Known rows, with every step that occurs:
u -> k -> s -> l -> g: [ 13 -28  11  36   1 -33  28 -10   3  20  12 -22  19  -9  24 -17 -16  18
  17 -28  31  37   6  21 -28  -7  29  -3   6  24  23 -21]
c -> g -> l -> s: [ 17  -6 -14  20  10  25 -16   3  -1  -1  -7 -14   1  10   0   7  12 -24
   9  33  25   5   3  34 -12  14 -19   8 -18 -28  13 -27]
z -> g -> h -> s: [ -3  -6  11 -32   1  19  16 -23 -12   9   0  -5   9   8  -9   0 -10  11
   6 -10 -11   4 -15  -9  13   0 -22 -10   5  19  11 -12]
n -> s -> h -> g -> l -> u: [ 16  26 -30  -9   6  12  -7   2   2 -11   1  14 -24 -15   5 -22 -13 -29
 -21   7  -1 -13  19   7  22   6 -23 -17  21 -11  -6  -7]
l -> u: [  1  -7  18   7   4 -27   5   4 -18  15 -11 -13 -16  -1 -13 -11  10  -1
 -11  18  -2   1 -18 -17  -3   1 -25   5   1 -10   3 -12]
s -> k: [ -4  -2  24  -7  10  10  23   0  -5  -8   1 -11   6  -5   0  10  -2   2
   0  11 -11 -17 -30  -6   7   8  20   3  -7 -16  -4  14]
c -> g -> h -> s -> l: [-23 -14  -2  -2   3  23  24  -6   2  20   0  -2  -7  10  10   4  17  13
  17 -15   8 -20  34 -12   0 -33 -20   3   5  20   4 -15]
r -> u -> l -> s: [-19  -4 -26  22 -14 -29 -22  -6   9   7   0   6   3  16  -6  21  21  -4
  -8  10 -11  12 -19   2  -8  22 -21  32   3  -1  -4  -5]
h -> g -> c: [-25  -6  -5   7 -16  11  25   7   9 -23   8  -5  -4 -30   4  26   3  -4
  -2 -14  -7 -19  -6  -8 -16 -20  -1 -12 -12  -6 -15  15]
h -> s -> k -> u: [ -4  -1  25 -25  15  25 -27  16  -3   2  -1   7  18  20 -13  -9  14  13
  12   5 -23  -5  -5 -13   5   4  25   7   6   7  -5  20]
c -> g -> h -> s -> k: [-22  -6  -3 -15   3  38   8  -9  -1  -4 -11  -5   7  16  -8  -4  17   8
  16 -11   4 -27  -1 -21  15  -4   5  16 -10  -3   5   6]
c -> g -> z: [ 11  -4  14   9 -14  -6  17  -9  -7   0  -4 -15 -20  -1  -9   6  -4  -6
   3   6  11  -4  11  -4  -6 -14 -13  10   0 -20 -17 -11]
z -> g -> h -> s -> l: [-10  -9  13 -20   4  21  36 -19  -4  18   6   0  -4   9  20   9 -12  14
  12 -17  -8   1   5  -7   8 -21 -19 -18  12  37   7 -14]
r -> u -> k -> s: [ 14  -7  -3  17   5 -28 -10 -14  13  16  12 -30  -3  -2 -19  -4   6  14
 -13 -28   3  30 -19  14  -7  23   5  10   3  -5   1  -1]
h -> s: [-15 -10  22 -18  11   6   9  -9 -15  14  15  -9  22   1 -12  -1   6  22
   7   6  -5   4  -2 -10   8  -2 -11   6   9  -1   0  -3]
k -> s: [  6   7  11   5  13 -20  -8  12  -2  21  15 -16  -9   2 -20 -15  -8   1
  -2  -2  -4  12  -4   8   2  -5   7 -11 -10  -3  -2   6]
c -> g -> h -> s -> l -> u: [-21 -14  -8  11  -1   9  12   0  -6  27 -16  -1 -28  20   4 -16  28   9
  11  -8  11 -15  31 -30  -3 -31 -37   6   8  21  10 -27]
r -> u -> l -> g: [ -9 -11 -21  25 -19 -39  12 -14 -15  -6   5  10  20   5  -3  16  -1  15
 -13  -4   5  12 -18  -1   1  21  11  28  16   7 -15  -4]
r -> u: [  5  -5   0   1   8 -17   1  -5  -2  12   7  -7  -6   1 -14  16   9   7
 -18   3 -17  -1 -24   2   9  13  -9  16   8 -14 -27   7]
c -> g: [ 10  -1  10   6   0  10  17   5 -18  -6   1 -15   9   0 -14  14   7   4
  10   7   7 -18  -2  -1  -4   0 -16  15  -3 -32  -2 -14]
n -> s: [ 22   5   8 -13   7  -3  -5   0 -14  12   9 -17   6 -16  -5 -18  -6  -3
  -1  25 -30 -10 -12   2   7   9  -1   2  14 -26 -11 -10]
n -> s -> k -> u: [ 31  18  11 -19  13  17 -39  23  -1   0  -5   2   1   4  -9 -24   2 -10
   5  23 -50 -18 -13   1   6  13  37   1  10 -15 -15  13]
k -> u: [ 15   2  25  -5  10  -8 -25  21  -4  10  -6  -3  -3   5 -17  -1   4   0
  -7  14 -23   2   0   3  -8  -5   6   2   2  -3  -7   6]
k -> u -> l -> g: [  1  -4   4  16 -16 -31 -14  10 -14  -7  -6  17  24  11  -3  -2  -6   5
   2   8   0  12   5   1 -15   0  27  15  10  18   4  -5]
n -> s -> k: [ 17  11   9 -18  10  15  -1  -1  -7  -3   5 -11   6 -10   2 -15  -5  -6
   6  24 -32 -24 -26  -6  16  18  25  -1   7 -26 -13   6]
z -> g: [ 23   3  24 -13  -1   4  32  -8 -23 -10   8 -15  11  -1  -6  18 -18   5
   4   4  -8   4 -31   3   2  13 -17  -9   6 -13   3 -14]
l -> s -> k -> u: [ 11  -1  10   5  10   7 -48  30  15   2 -18   9   4  25  -1  -5  18 -20
  15  22 -26   2 -19  10 -15   8  22  12 -17  -1   8  16]
z -> g -> h: [  9   0  13 -19  -1   3  24 -18  -7   2 -10  -9 -12  -1  -1  10 -18  -8
  -7  -3 -14  -4 -28   2   6  -3 -16 -15  -6   5   6  -8]
h -> g -> l -> u -> k: [ -5 -14   9  17   4   1  24 -26   7 -19  -8 -23 -13 -27   6  -3  -4  -8
 -32   1  25   6   2  10 -23   6 -15   2  -6  -4  32 -26]
n -> s -> h -> g: [  7  25 -16 -20  -5  11   7   8   8 -16  20  17   6 -22   9  -1 -16 -10
   1 -16 -21 -25  12  -2  20  -5 -12  -2  23 -17 -11  14]
k -> s -> h: [  8  23  -7  -4   9 -20  -5  14   5  14  17   1 -10   6 -12  -9 -13  -1
   3 -22   6  13   7   3  28  -4  -6 -16   5  -3  -8  18]
c -> g -> l -> u -> r: [ 22  -3 -13  12  -6   8 -11 -20 -27  -8 -13  -6  -5  -1  -5  -3  17  16
  -8  36  45  -5  16  -3 -17  24 -24  10 -21 -33  11 -38]
l -> u -> k -> s -> h: [ 14   5  -3  11   1 -39  -2  -2   3  12 -10 -20 -15   2 -10 -28   0   4
  -3 -29  26  33  -1 -11   9  12 -20  -3   9  -2  22  -8]
c -> g -> l: [ 17   1   2   6  15  28  15  -4 -14  -7   1 -19  -3  -1  -9  12  -1  -9
  -6  22  24  -7   4  22   1   9  -6  -1  -8 -31  -1 -20]
k -> s -> h -> g: [ -8  25 -13   0   1  -8   2  21  18  -7  24  18  -7  -6  -3   1 -15  -7
   1 -41   6  -1  22   4  13 -17  -4 -14  -1   5   0  30]

Rows:
[ -7 -13   6  -8   1   2  25 -14 -14  28 -10   0 -24  19  11 -10   1   8
   7 -10  -7   3   4 -24   3 -18 -38 -17  15  42  14 -27] | z -> g -> h -> s -> l -> u
[  0   2  12  17  16 -17  14  17   6  31  22 -12 -19   0   8  -6  -8   3
   6 -10  -2  10  15   6  -5 -24   9 -23  -1  14  -3   0] | k -> s -> l
[ -1 -26  -7  17 -14 -13  21   1 -15  -6  -4  -9  17 -18   6   6   0   3
  12   2  12  12 -23   5  -8  -2  19  -5  -5  -5 -19  -2] | l -> g -> c
[-14  -5   7 -36  -2  19 -47 -16  10   6 -15  25  15  12   2 -14  21  31
   6   1 -13 -10  11 -24  -3   2  28  10 -20  22   5  19] | g -> h -> s -> k -> u -> r
[ -8   3  -1  16  -9 -21 -48  20  10   4 -13  11   8  20  -6   2  15 -14
   5  23 -20  12   4   4 -24   0  -5  19  -4   8  16  -6] | k -> u -> l -> s
[ 12  -7   1  -1   4 -13 -13 -28 -19   7  -9  -5 -10 -12   2  -9   5  15
 -24  40  29   9   4  -3  -9  22 -17  -2 -19 -13   6 -26] | g -> l -> u -> r
[-13  14   0 -12  -4   3  28   4  12 -21  12  17   5 -15  10  24 -14  -4
  -5 -27   0 -18   9  -3  13 -15 -16  -1  10  -7  -3  22] | s -> h -> g
[ -7   2  -2 -16   5  41 -32  13   6   0 -21   7   0  32 -19 -13  26   3
  16 -12 -11 -23  11 -17   6 -10  19  14  -7   8   1  14] | c -> g -> h -> s -> k -> u
[  1  26 -29  11   9  -4 -11  13  15   1   8  14 -41   0  -8 -22 -14 -25
 -22 -18  24   9  27  10  15  -7 -12 -28  -4  10   4  11] | k -> s -> h -> g -> l -> u
[-19  11 -20   4 -13 -24  -3   1  12  -7  -4  15  11   9  12  19   4 -11
  11   1   8   9   0  -5  10   7 -29  14   8  -1  11  -1] | u -> l -> s -> h
[-11  13   3  -8 -16  -9  26  -9  21 -13   8  18 -23 -17  13  13 -27 -15
 -11 -28   1  -6  26  -3  11 -29 -13  -4  11   7 -21  24] | s -> h -> g -> z
[ 11   5  18 -16  -1   7 -35   0  -3 -12  -8  17  18   1   2   7   9  24
   4  17 -10 -10  -6 -10 -15  17  32  10 -17 -13  -3  15] | s -> k -> u -> r
[  1  -6   1   5  20  25 -11  -1  12  -2  -8  -6   0   6  14   2   3 -27
  -1  36   7   4 -24  28  -1  20  18  -4 -24 -10   9   0] | g -> l -> s -> k
[ 17   1   2   2  22  26 -50  22  17   0 -20   6  -8  22   4  -6   9 -32
   0  39  -7  11 -11  34  -7  16  29  -2 -20  -1   5   8] | g -> l -> s -> k -> u
[-14 -18   9  -4  -6 -13   2 -20 -18  24   7   9   9   2  19  -4  21  50
  12   9  19   2  26 -34 -18  -4 -29   9   6  18  10 -26] | h -> s -> l -> u -> r
[ -6 -16   5 -14   5  10 -27   7   2   9 -20  23  18  24  -2 -29   8   5
  12  -7 -10   3  -3  -5   6  -6  46   8  -2  38   0  17] | l -> g -> h -> s -> k -> u
[-10   3   7  -1  11  22  21  -9   9 -15  14  -2  -7 -23   6  16 -16 -15
 -24   9   8 -10   7  21  -6  -6   3 -12 -11  -3   3   2] | h -> g -> l
[-18  -7  23 -23  13  20  13  -6 -10  -1  11  -4  24   6  -4  -2   5  19
  13   5  -8 -10 -20 -18  15   9  13   6   3   0   0  13] | h -> s -> k
[ 11  -7  20  10   7 -21   4 -13   7  12   9 -39   6 -12 -10 -16  -8  14
   2 -17  12  26  -9   9 -13   6   8  -2  -7  -4  22  -9] | u -> k -> s
[-23   6 -22  -5 -18  12  29  11  15 -31   7  11  -4 -26  12  31  -2  -6
   1 -36   3 -15   5 -10   9 -18 -12 -17   2  -8 -21  29] | s -> h -> g -> c
[  6  -9  11   1  -9 -30 -10 -19 -22   7  -8   0   3 -12  -2  -7  16  28
  -8  24  15   0  -7 -25 -17  17 -26  12 -15 -15   8 -20] | l -> u -> r
[  9  26 -13 -17 -20  -4   6  -7  18  -8  11  15 -20 -24  14  -9 -28 -20
  -6 -15 -20 -12  28  -2  18 -19  -9  -6  25  -4 -28  16] | n -> s -> h -> g -> z
[ 13  27 -25 -19   8  29   3  -2  11 -16  16  11  -4 -22  15  -2 -27 -24
 -14   1  -4 -15  21  22  25   4  -3 -17  18 -15 -10   7] | n -> s -> h -> g -> l
[-21   0 -36   9 -20   7  -2  19  28 -21   0  20   2 -13  18  28  12 -22
  18 -25   6  -2   2   4  -6 -13 -24  -5  -9  -4  -8  22] | l -> s -> h -> g -> c
[ 27   5 -13  13  14  45 -50  29   8 -12 -20   3  -2  31  -3   0  20 -32
  15  32   7  -1   3  32 -12  19  21   7 -24 -21   8  -4] | c -> g -> l -> s -> k -> u
[ -8  10  12   3  -6 -18 -18  12  -4  -3  -4   2   3   8 -14  10   2   5
  -9  14 -20  -1   7  -8 -10  -2   7   8   8   6   2   2] | k -> u -> l
[  3  13 -13   4   8   8  13 -13  31 -18  16  -9  -4 -20   8   0 -27 -11
 -15 -43  35  20  26  31   4   3   5 -19  -1   4  22   9] | u -> k -> s -> h -> g -> l
[-15  -9 -17  20 -23  -6  -5  17  -4 -31 -18  14  17   5   5   8   7  -1
  14  -2  -2  -1 -15 -10  -8   7  57  -2  -3  15 -12  20] | s -> k -> u -> l -> g -> c
[ -3  27 -22  -1  14  14   1  10  21  -9  23  17 -20  -8   3  -1 -25 -20
 -15 -26  22   5  28  26  20 -11   7 -30  -4   7  -2  22] | k -> s -> h -> g -> l
[-24 -14 -32  21 -20 -42   8 -24   3   6 -11  15  -2   5   1   6   0   5
 -23 -13   0   3 -14  -3   5   6  12  24   7  25 -13  -1] | r -> u -> l -> g -> h
[ 14  -4   3  -8 -13  13  33  -3 -20 -16   3 -19   1 -11  -2  27  -8   2
  12  -2  -5   5 -37  -2   0  11 -14 -26  -1 -15 -13  -8] | z -> g -> c
[-13  -6  -6  14 -18 -33 -19   0   4   4 -25  19   0   9  -1 -14  -4  -5
 -10  -2  -8   6   8  -2 -10 -12  30  12  -1  35   7  -1] | k -> u -> l -> g -> h
[ -9 -29  14   6   3  -4  35  -3 -17  21  19   7  34   4  23   0  -4  28
  24  -6  14  15  14  -1  -4 -15   8   5  21  30   0 -15] | h -> s -> l -> g
[ -7 -10 -17  23 -27 -22 -13  17  -8 -14 -14   9  15  -1   0   6   6   3
   8   1   2  13  -1  -4 -17  -3  31  -2   5  15 -11   4] | k -> u -> l -> g -> c
